Each row was made from one path, in order. Every step used is in the known rows, and no mark comes twice. Write each row's path.
Known rows
R, P, E: [ 11 -16  -1   3  32  38 -11  -2   2 -11  -9  -5   1   9   8  34  -4   0
 -16   9   5   6  -5  12  -7  -3  -9  13]
G, R, V, P, E, A: [  3   2   1  -7   6  26 -10  -4   1   1  -6  -7  18  19  18  26   7   7
  -3   8  -2   9   2  35  16  -7  26  20]
P, R, V: [ -5  24 -15   9  11  39  12  -1  14  12   6  -2   4  18  -4  32 -10   5
   4   3   5  -9  22  17   0  11  14  23]
G, R, V: [ -7  20  -9  10  -2  11   7 -13   3   8  15  -7   9   9   6  31   2   2
  12  -5  -3   1  12  27  14   2  24  18]
Q, E, R, V, P, G: [-24  22   1   7 -11  38  11  -7  -1   4  15 -11  17   3  29  37 -14   5
   2  17   1  28  20   3  -4   1  25  18]
Q, T, E, R, P, G: [-19  -9   2  -6 -13  22   7  -3  -7  -2   9   1   2   2   8  14 -11  -2
  -9  -9   6  15  14   0  -5  22   9  22]
T, E: [-14  10   9  -4   2 -23  -1   3  -4   0  -2   1   7  -3   9 -16  -5 -12
   0 -20  -6  -2  -1  -9   4  10   2   4]
V, R, P, E, Q: [ 13  -5  -7   2  32  35  -6  13   7   0 -13   8  -4  12   9  33  10   0
 -15  11  -7   5  11  23   3   4  12  31]
G, R, P: [ -4  -6  -3  -3   7   3  -2 -16  -5  -2   5  -9   2   8   2  33   6  -5
  -4  -7  -3  -5   7  30   9  -2  17  25]
E, T: [  4   7   1  12  -5  -8  -2   2   3   1  -6 -15  -4 -10  -4  -2  18   2
  -1  -4  -8  -1 -10   4   0  -2 -11  12]
Q, E, R, P: [ -2  14   3  -4  -5  20  -2 -11  -2   2  -2  -1  -8   1  -9  32   6   3
 -12  -4  -1   3  20   8 -11  16  17  16]
V, P: [-14   4  11  -3  11   1   3  -8   0   0   3  -8  16  -1  16  17   4  -6
   4   9 -11   6  -1   2   2 -15  18   7]
E, R, V, P, G: [-22   6  -3   6 -10  36  12  -8   3   3  16 -16  14   2  23  34 -13   1
   4  14   0  24  17   5  -2  -5  20  15]
E, G, R: [ 14  -4  -2  11   0  -9   0  -2 -18   2 -11 -16   1   8  15  -6  19   2
   7   0  -8  -5   3  21  13   1  28  -1]
V, R, P, E: [  9 -13  -1   7  33  47  -5   9   3 -13 -12  -5   5  12  25  37  -1  -3
 -11  17   4  10   3  26  -3   4  10  16]
T, E, V, R: [ -2  11   5  -7  12  -8  12  18   2  -4  -3  -1   8  22  31 -13   6  -4
   7  -7   3   2  19  25   9  25  44  -2]
R, V: [-9 17 -8  7  4 21  6 -8  9  9 15 -6  3  7  4 29 -3  6  5 -4  1  4  9  8
  2  8  0 13]
V, R, P, G: [-15 -13  -5   3   3  38   7   6   0  -7  10 -14   5  11  32  32 -14   0
  -6  14  11  17  14  22  -1  10  11  26]
E, G, R, V: [  2  14  -9  16   4  13   6 -10  -7  11   5 -18   4  13  17  24  12   8
  10  -4  -5   0  12  26  13   9  23  12]
E, G: [ 14  -8   0   9   9   1  -2   4 -14   4 -14 -19  -6   8  18 -12  18  10
  -2   1  -4  -3   0  -2  -3   9  -1  -9]
T, E, V, P, G: [-20  -2   6  -8   6   3  10  -1  -4  -4  11 -13  18  16  33   3 -13  -1
   1   3   5  19   9   3   3   2  19   5]
P, G, R: [ -4  -5  -7   8 -16   5   6  -2 -10  -5   6  -8  11   2  15   6  -8  -2
   7   6   3  11   7  22  14  -6  25  10]
V, R, P: [-8 -3  2 -1 16 25  4  2  3 -5  2 -9  1 11 19 34  5 -4 -4  5  1  0 14 29
  1 11 19 25]
V, P, E: [  5  -7   8   5  29  28  -6   1   0 -10 -12  -4  16   3  22  23  -2  -4
  -5  20  -5  14  -9   4  -3 -19  10   2]
V, R: [-1  5  2  6  3 15  9 16  4 -4 -3  0  7  4 25  5  4 -4  7 13 -1  5 12 21
  4  9 32  5]
G, R, P, E: [ 12 -14  -2   5  27  31  -9  -5  -3 -13 -10  -6   6  10  10  36   1  -4
 -11   8   2   6  -2  27   3  -6  10  16]

Write each row's path
[-16  -9  -4  -3 -11  23   3  -2  -5  -4   7 -12  -1   0   9  19 -14  -5
 -10  -6   5  13  17   4  -7  12   5  18] | T, E, R, P, G
[ -6  10  11  -6 -21 -13   6   3  -7   3  -6  19   0  -9 -11 -20   8  -7
   2 -24  -8   1  13 -12  -2  26  29  -3] | Q, T, E, R
[-10 -14  -6  -4   8  34  10   6   1  -7  11 -15   3  23  32  28 -11   5
  -6  10  16  16  20  28   0  16  18  19] | E, V, R, P, G
[-17  35   8   4  -2  24   8 -14   5  10  10  -5  15   1  13  40   4   3
   7   7 -13  13  20   6  -3   0  37  14] | Q, E, R, V, P
[-10   0  10 -14  20   5  11   3   0  -3   5   5   5  28  23  17  10  -1
  -5 -14   5   0  17  29   5  34  32  22] | Q, T, E, V, R, P
[-13  13 -12  13  -9  25  10 -10   0   5  20 -12  11  10  16  34 -10   3
  10   1   3  13  15  26  13   4  20  22] | P, G, R, V
[ -5  14   1  -7   7 -20  -2   8   0  11  -5  13  -4   0  -4  -8   7  -9
  -5 -19 -16  -5   9  -5   9   8   4  20] | T, E, Q
[-21  17   5   2  14  17   7 -14   6   8  15 -11  18   5  20  39   2  -1
   8   6 -10   9   7   8   4 -10  18  18] | R, V, P
[-13  -3   0   5  -9   5   8  -7 -11  -4   9 -13  21   2  25  16  -5  -7
  10  12  -4  14   7  23  15 -16  37  15] | V, P, G, R
[ 11  -3   2   4   3  28  -3   2   2  -7 -15  -2   4  -8   1  14   5  -3
  -2  12  -9  12   9   3  -9  -9  29  -8] | V, P, E, R
[ -8   1   4 -12  23   6   7   3   4  -4   3  -8   2  25  24  21   6  -3
  -5 -11   4  -2  19  32   5  25  29  19] | T, E, V, R, P
[-12  15   4  10  14  11   8 -16  -6   9   8 -22  20  10  30  36  15   2
  12   6 -15   5   9  21  12 -10  37  16] | E, G, R, V, P
[  8   2   8  17  18  15  -7   3   3  -8 -15 -18  10  -8  14  16  15   0
  -4  12 -12  11 -17   7  -1 -17  -3  13] | V, P, E, T
[  5   3   4   8   1 -25   0  -1 -22   2 -13 -16   6   5  22 -16  17  -6
   8 -13 -11  -5   3  15  15   6  29   1] | T, E, G, R
[ 17   0   1  19  11  15  -8   8   4  -7 -17 -14   0  -7   3   5  12   3
  -7   7  -5   7 -18   6  -3  -6 -14   9] | P, E, T
[  7  13 -10  11   0  43   2  -2   9   3   0  -4  -2   2  -3  32  -1   6
   0   2  -1  11  17  10  -6   9  15   4] | P, E, R, V
[ 22 -18   1  14  37  40  -7  10 -11  -6 -24 -23  -3  17  38  18  16   8
 -12  15   1   5   2  18  -5  10   7   5] | V, R, P, E, G
[ 18  -3  -7   3  22  19  -8  12   4   2 -14  13  -6   5  -4  12   6   1
 -12   8  -8   4   2   5   3  -4  -1  15] | P, E, Q
[-11   1  -4   1 -13  36   3  -4  -4  -2   7  -8  -2   3  10  29 -14   5
 -12   8   9  18  19   6 -10  15   9  19] | Q, E, R, P, G
[-26   5  -1   5   0  34  11  -7   2   3  21 -17  19   7  32  35 -16   2
   4  16   2  24   9   5   1  -8  10  20] | R, V, P, G
[-18   9  18  -7  -2 -24   6   1  -9   3   1  22   9   0   7 -21   1  -8
   2 -26  -5   1  -5 -15   6  25   8   8] | Q, T, E
[-14 -16  -6  -1   1  30   2  -5  -2  -5  12 -14   1   8  16  28 -17   2
 -10   6  11  14   7   7  -5   4 -10  22] | R, P, G
[  1  30  -3  17   2  14   5 -10 -10  13   4 -14   6  15  22  26  11  12
   9  -1  -4   3  14  22  11  15  27  15] | Q, E, G, R, V
[ -7  21  15 -11  16  -4   6  -9  -1   2   3  -1  16  21  21  14   7   7
   1   7  -1   9   9   8   1   2  36   0] | Q, E, V, P
[ 6 23  5 -2  9  9 11 16  2 -2 -3  5  6 26 30  2  7 10  4  9  9  8 22 28
  4 27 47 -2] | Q, E, V, R
[ 10  -1   0   1  29  20  -6   7   4   2 -12   8   5   4   7  21  10  -2
 -10  14 -15   8   2   5   4 -14  11  20] | V, P, E, Q
[ -6  10   0   1  18  23  11   1   7   3  -8   0  13  12   3  17  -4  -6
   3  17  -3 -11  15  11  -1  -9  33  17] | V, P, R
[ 24 -10  -2  16  14   7  -4   3 -19  -4 -20 -16   5   9  22  -1  16   3
   2   8  -5   1  -2  23  11  -3  25  -4] | P, E, G, R
[-2 11  4 -8 20 20  6  1  2 -2  3 -4  2 28 23 33  6  7 -7  3  8  3 22 34
  1 27 32 19] | Q, E, V, R, P
[ -4   6  10 -18   9 -29   9   1  -4   3   3  16   4  26   6 -25   7   4
   1 -29   6  -2   7   1   7  33  20  -7] | Q, T, E, V
[  0   3   5  -6   1  -3   7   3  -2  11   1  35  -4   7 -11  -3  15   6
  -3  -9  -7   0   3  -4   8  20   9  19] | E, Q, T
[  0  -5  -4  -6  -2  18  -2 -10   3   0   0  -6 -11  -1 -14  27   6   0
  -9  -8  -2  -3  17  12  -9   8  11  12] | E, R, P
[ 13 -14  -3 -13   6  23 -17  -2  -3  -5 -13  -4   4  20   5  20   7   6
 -14   2   5   2   0  37  12   3  10  21] | G, R, P, E, A
